Known rows, with every step that occurs:
molof -> posobaz -> zakad -> fanaf -> pive -> rakolu: [ 36.0   4.0  -5.9   5.4  11.7 -18.3   1.4   3.4  -4.0 -35.5 -12.2 -18.0
  -1.8 -10.4   7.2 -15.9  -2.2 -10.3  38.5  -4.3  -2.6  -3.8]
rakolu -> pive -> gike -> molof: [ 11.6  25.0  -0.9  -6.7   8.7 -18.9 -30.3  17.4  11.9  13.9  12.6   0.5
   4.9 -14.3 -17.6  15.8 -19.6 -11.9 -35.3  -1.1  -2.9   5.2]
pive -> gike -> molof: [  2.3  17.2 -14.5 -15.1   6.8 -29.7 -15.8  -1.3  20.4   7.8  -4.7  -1.7
   6.0 -12.3  -9.5  12.1 -19.0 -20.5 -39.5   0.4  -3.5   8.2]
posobaz -> zakad -> fanaf -> pive -> buzip: [ 37.0  -4.9  -3.5  -5.2  41.2 -25.6   7.9   1.7  -1.3 -38.9 -26.6 -25.3
  -7.1  -4.4  -2.1 -25.1 -24.4 -15.6  41.3 -13.8 -16.8   4.0]
rakolu -> pive: [ 22.4  14.1  -5.5  -8.2   3.9  -2.9 -13.0  11.8  15.4   0.7   6.6  -8.9
  -6.9  -0.1 -18.6   8.1  19.2  -4.1  -1.8  -6.4 -17.7   4.6]
posobaz -> zakad -> fanaf -> pive: [ 27.4   3.4 -10.7  -2.3  47.2 -12.3   3.4   0.1  -1.9 -40.8 -23.8 -28.9
  -1.4  -1.1  -0.2 -23.0  21.8 -12.4   7.6  -3.6  -7.2   2.1]
fanaf -> zakad -> posobaz -> pive -> gike -> molof: [  8.5  46.6 -11.0 -13.5  12.9  -3.9  -5.5  22.0   4.1   5.1  -4.0  -0.1
  13.2 -25.6   3.0  11.7 -37.1  -9.4   3.3 -15.0 -13.4  -8.9]
molof -> posobaz -> pive: [ 13.4  13.9   3.5  -9.9   8.3   1.6  -4.9   5.6  33.7   9.5   6.1  -2.7
   8.3  -5.0 -17.7  -7.9  14.1  -3.5  30.1  -6.4 -12.2  -6.1]
gike -> molof -> posobaz: [  7.4  11.9 -19.0  -2.0  -5.2 -11.3  -5.9 -14.7  39.8  12.7  13.2  -2.3
   9.3  -9.1 -21.4   2.4 -29.7  -6.7 -15.2  -0.5  -5.1   6.4]
posobaz -> pive -> fanaf -> zakad: [  6.0  21.5   2.0 -17.2  16.1 -20.0   8.6  13.2  10.3  13.7 -14.3 -12.1
   7.1  -7.1  -1.4 -19.9  -2.4 -13.8   8.9  -5.5 -20.6 -10.4]
gike -> pive -> posobaz -> zakad: [ 19.9  19.0  -0.3 -26.1  13.8 -16.6  -6.0  10.6  33.9 -22.4 -24.0 -13.0
   0.6   2.5  28.8 -29.4  -4.0  -9.6  28.5  -3.2 -22.5   2.3]
posobaz -> zakad -> fanaf -> pive -> rakolu: [ 37.9   1.7 -10.3  -2.2  21.4 -32.6  -8.3  17.6 -11.1 -40.7 -27.5 -23.7
  -8.9  -9.7   8.8  -9.8   7.2 -12.1  13.8  -5.6  -8.1  -2.0]
posobaz -> pive: [ 15.1  11.8   0.7 -17.9  19.3 -13.4 -14.9  20.1  24.4   3.0  -8.3  -9.0
   1.6  -4.8 -14.6  -2.2  22.9  -5.6   4.9  -8.0 -16.7  -4.9]
zakad -> posobaz -> pive: [ 18.4  20.0 -15.1 -15.8   3.5   0.2  -3.2  14.2  12.7  -1.1 -13.0  -7.1
   1.1  -4.4  -6.1  10.8  37.2  -5.5  10.9 -15.6 -22.4  -6.4]
rakolu -> pive -> posobaz: [ 19.0  23.6  -3.0  -3.7  -6.2 -10.9  -8.8  20.3  29.1  -7.9  -4.5  -6.3
  -3.7   1.7   2.5  -6.7   6.1  -9.6  14.7  -0.4 -12.6   4.0]
rakolu -> pive -> fanaf -> zakad -> posobaz: [ 16.5  33.8 -20.2  -4.5 -14.6   2.7  19.0   5.2 -12.4   6.3  -3.1  -9.8
  -1.2  -0.9   0.4   3.4   6.4 -13.1   9.6 -11.1 -26.8  -1.8]
zakad -> posobaz -> pive -> rakolu: [ 27.3  19.0 -13.8 -15.3 -20.3 -18.6 -16.1  31.0   2.4  -2.2 -16.4  -1.0
  -6.0 -12.9   3.7  23.3  27.1  -5.2  17.3 -17.2 -23.1 -11.3]
zakad -> fanaf -> pive: [ 20.9   3.4  -8.6   1.0  45.1  -5.6  10.7   9.8  11.5 -32.5 -19.2 -19.7
  -3.0 -11.2 -16.5 -13.1  11.3 -16.6   9.7  -3.8  -4.9   1.5]
gike -> molof -> posobaz -> zakad -> fanaf: [ 21.8   7.8 -20.5   3.6  24.6 -11.9  -4.8 -29.7  33.3  -7.3   7.5 -18.5
  18.9  -2.8  -2.1 -20.1 -18.5  -6.2 -11.3   8.2   2.1   3.8]
fanaf -> pive -> gike -> molof: [  2.9  17.3  -3.1  -5.5  19.4 -27.6 -15.7  18.1  -0.1  -7.1 -12.4  -3.1
   0.2 -23.9 -18.0   6.7 -27.5 -21.1 -30.9  -6.1   0.4   5.2]
pive -> fanaf -> zakad: [  3.0  15.8 -18.0 -16.6  -1.2 -22.5  22.0 -10.6   7.9   5.0 -15.0 -13.8
  -0.2   0.7   0.0 -13.5  -6.2 -21.2  -2.3  -3.0 -22.3   2.4]
molof -> posobaz -> zakad: [ 17.8   8.7 -20.6 -13.5  -4.2  -7.3   1.4 -30.2  20.0  -8.7   0.8 -14.2
   3.0  12.0   1.3 -10.8  19.9  -6.6  13.2  -3.8 -15.4   6.4]
buzip -> pive -> fanaf -> zakad: [  4.3  13.2 -18.3 -11.7  -5.0 -12.0   9.1  14.4  -0.5   4.5  -2.5  -8.4
   0.7   4.8  -8.7 -10.8  -5.3 -17.3 -16.0   6.9  -9.2   2.8]
pive -> fanaf: [  3.9   0.9 -17.2 -16.5  -7.6 -32.8   6.4 -15.2  15.9  11.4 -18.3 -11.6
  -0.4   7.0  -7.3  -6.6  30.3 -24.6 -30.8   2.4 -16.8   4.8]

Rows:
[  6.8  18.5   1.6 -24.8  16.9 -11.1  17.7  10.1  20.1   4.2 -14.5  -8.9
   1.1  -9.7   3.7 -21.6 -26.8 -17.3  23.3  -6.8 -29.5  -2.5] : gike -> pive -> fanaf -> zakad
[  6.7  21.8  10.7 -16.5  11.6  -2.5  -6.0   4.4  23.9  11.1   4.1   4.0
  11.5  -6.9  -7.8  -5.4  11.8 -15.1  29.1  -4.7  -5.5  -5.7] : molof -> posobaz -> pive -> gike
[ 12.7  18.4   3.1 -21.5  12.8  -9.5   1.6  23.0  47.7 -14.6 -19.8  -3.1
  -0.6  -7.5  12.0 -19.3 -12.3 -14.2  35.5  -3.8 -20.1   1.7] : gike -> pive -> posobaz
[ 33.2  20.5  -6.0   1.4  26.2 -10.1  -6.8   4.7  23.7 -27.3 -10.4 -22.9
   6.7   7.8  21.8 -28.4  16.3  -8.5  20.6   7.5  -5.5   1.6] : rakolu -> pive -> posobaz -> zakad -> fanaf
[ 31.5   5.2   2.6 -10.2  -1.2 -17.5  -9.0  16.3  14.6   3.7   4.7  -4.6
 -12.5  -3.6 -20.1   5.8 -24.7  -6.9  34.6 -15.7 -26.0   6.1] : rakolu -> pive -> buzip
[ 24.8   5.2 -19.4  -4.6  22.3  -0.6  11.6 -34.2  26.5 -19.4  -0.8 -21.8
  11.2   9.4   4.1 -23.1  19.8 -10.5  23.6   3.8  -5.9   3.9] : molof -> posobaz -> zakad -> fanaf
[ 23.1  12.7 -20.0  -9.4  23.9 -22.5   4.6 -13.5  31.6 -33.2 -27.2 -25.1
   7.9  11.1  29.2 -32.8  17.0 -17.2  15.3   8.0  -6.9   4.1] : pive -> posobaz -> zakad -> fanaf
[ 24.8  10.4   2.0 -18.0  -4.4 -31.6 -26.9  36.3  15.5   2.4 -12.0  -3.8
  -5.5 -14.7  -4.9   9.8  14.5  -4.6  11.4 -10.6 -17.9 -10.2] : posobaz -> pive -> rakolu
[ 14.6  30.0 -37.0 -14.8  -2.6   8.2  26.8  -5.3   6.0 -16.5 -12.2 -11.6
  -4.8  -1.3   3.8   9.6  -2.2  -9.6  26.8 -17.9 -28.8   3.4] : fanaf -> zakad -> posobaz
[ 25.5  24.5  -0.1   6.7  25.4  -4.5 -19.2 -14.3  13.7   0.7  21.5 -10.1
  21.3  -8.2  -0.6 -12.2 -22.0  -9.6  -4.8   9.5   8.9   1.2] : rakolu -> pive -> gike -> molof -> posobaz -> zakad -> fanaf
[ 20.7   8.2   9.8  -4.9   5.2 -22.4 -16.2  12.2  41.3  22.6  12.7   4.4
  11.2 -20.6 -25.7  -6.2 -67.7  -1.6  34.0 -12.8 -13.8  -3.7] : gike -> molof -> posobaz -> pive -> buzip
[  6.6  21.4 -33.5 -10.1 -21.0   1.4  19.5   9.8 -13.8  -0.8  -6.9  -6.2
   0.0   4.8  -1.5   2.7   6.6 -17.6 -11.4  -0.7 -15.2   1.2] : buzip -> pive -> fanaf -> zakad -> posobaz
[ 11.0  42.6  -9.3 -22.1  13.1   7.7  10.9  17.2  -2.8  -6.7 -13.0  -2.4
   5.3 -11.5  10.2   7.3   0.8 -13.3  39.3 -18.5 -21.3  -9.0] : fanaf -> zakad -> posobaz -> pive -> gike
[ 16.0  15.7 -21.2 -18.0  -3.7 -27.4  -4.1 -11.2  25.3 -22.8 -26.3 -17.7
   0.2  13.4  25.1 -22.2  18.5 -13.9   3.7   0.0 -16.3   7.2] : pive -> posobaz -> zakad
[ 17.2  11.7  -5.5   5.7  35.9 -14.0  15.8  17.2  24.6 -40.7 -29.9 -17.3
   0.7 -10.5   5.8 -27.8  -4.4 -22.4  29.3   1.3  -0.6   1.1] : zakad -> fanaf -> pive -> posobaz
[ 18.3  35.6 -16.7 -15.6  10.4  11.1  11.7  19.5   7.5  -7.8 -10.2  -9.7
   2.6 -10.0   1.6   4.5   1.5  -1.8  36.4 -20.9 -28.0  -9.9] : fanaf -> zakad -> posobaz -> pive
[  4.6  -2.4 -16.3 -11.8 -12.6 -23.0  -6.1  10.7   5.6  10.7  -5.4  -5.7
  -0.7   9.9 -15.7  -4.1  31.2 -21.0 -42.6  12.4  -4.1   5.6] : buzip -> pive -> fanaf
[ 10.0  13.9 -17.3  -9.1  -9.2 -10.5  -7.7  25.7  27.9 -15.5  -7.8  -3.2
  -1.7   6.5   1.2  -9.0   9.7 -13.6  -4.3   9.2  -0.6   7.5] : buzip -> pive -> posobaz
[  8.8  16.3   1.3  11.5  39.4  -8.2   4.3  -0.2  14.7 -12.4   1.2  -4.3
  15.1 -25.8 -16.7 -11.1 -39.3 -22.5   4.6   3.1  14.2   1.5] : zakad -> fanaf -> pive -> gike -> molof -> posobaz
[  5.2  22.4   5.8  -9.2   5.6  -6.9  16.8  -0.3  19.2  18.4   1.3  -6.1
  14.2  -6.1  -5.1 -26.2 -13.9 -11.5  35.6  -4.2 -16.7 -11.1] : molof -> posobaz -> pive -> fanaf -> zakad
[  6.8   5.7   2.7 -17.8   6.7 -29.7  -7.8   8.4  16.1  19.6 -16.3  -9.8
   5.9  -1.4 -10.0 -12.2  34.2 -17.1 -18.3  -0.2 -15.7  -7.6] : posobaz -> pive -> fanaf
[ 11.1  28.8  -6.9 -22.5   7.0  -3.9  -3.9  14.0   1.9  -0.4 -15.6   0.1
   4.3  -6.9   2.9  13.9  35.8 -17.3  10.7 -13.6 -15.6  -6.5] : zakad -> posobaz -> pive -> gike
[ 22.8  11.8   4.7  -9.8 -16.1 -18.4 -17.0  23.0  23.9   8.3   4.3   2.7
   0.7 -13.7  -6.7   4.0   3.2  -2.4  37.8  -8.9 -13.2 -10.5] : molof -> posobaz -> pive -> rakolu
[ 17.5  13.3 -20.3 -14.2  -7.8 -17.7 -17.1  14.5  14.0 -23.8 -12.5 -12.0
  -0.3  15.7  17.0 -18.2  19.2  -9.6  -9.7   8.9  -3.0   7.8] : buzip -> pive -> posobaz -> zakad
[  2.0  19.8   0.6   2.1  10.2 -14.0  -5.9   4.6   8.1  -1.5   2.9   3.7
   7.5 -23.3 -20.2   0.7 -40.1 -19.0  -5.1  -4.5   5.2   4.2] : fanaf -> pive -> gike -> molof -> posobaz
[ 20.7  10.9  -4.4  -8.7  49.6 -16.3   1.5  -1.0 -13.6 -38.6 -26.9 -22.0
   1.2  -4.2   8.0 -19.2  18.0 -24.6   8.1  -1.0  -1.3   2.4] : posobaz -> zakad -> fanaf -> pive -> gike
[  6.4  11.7 -12.0 -18.8   3.1  -8.2 -15.5  18.7   4.4  -5.6   0.7   0.5
  -2.0   3.7 -11.6  11.3  19.8 -20.5 -20.5   6.2   1.4   7.9] : buzip -> pive -> gike
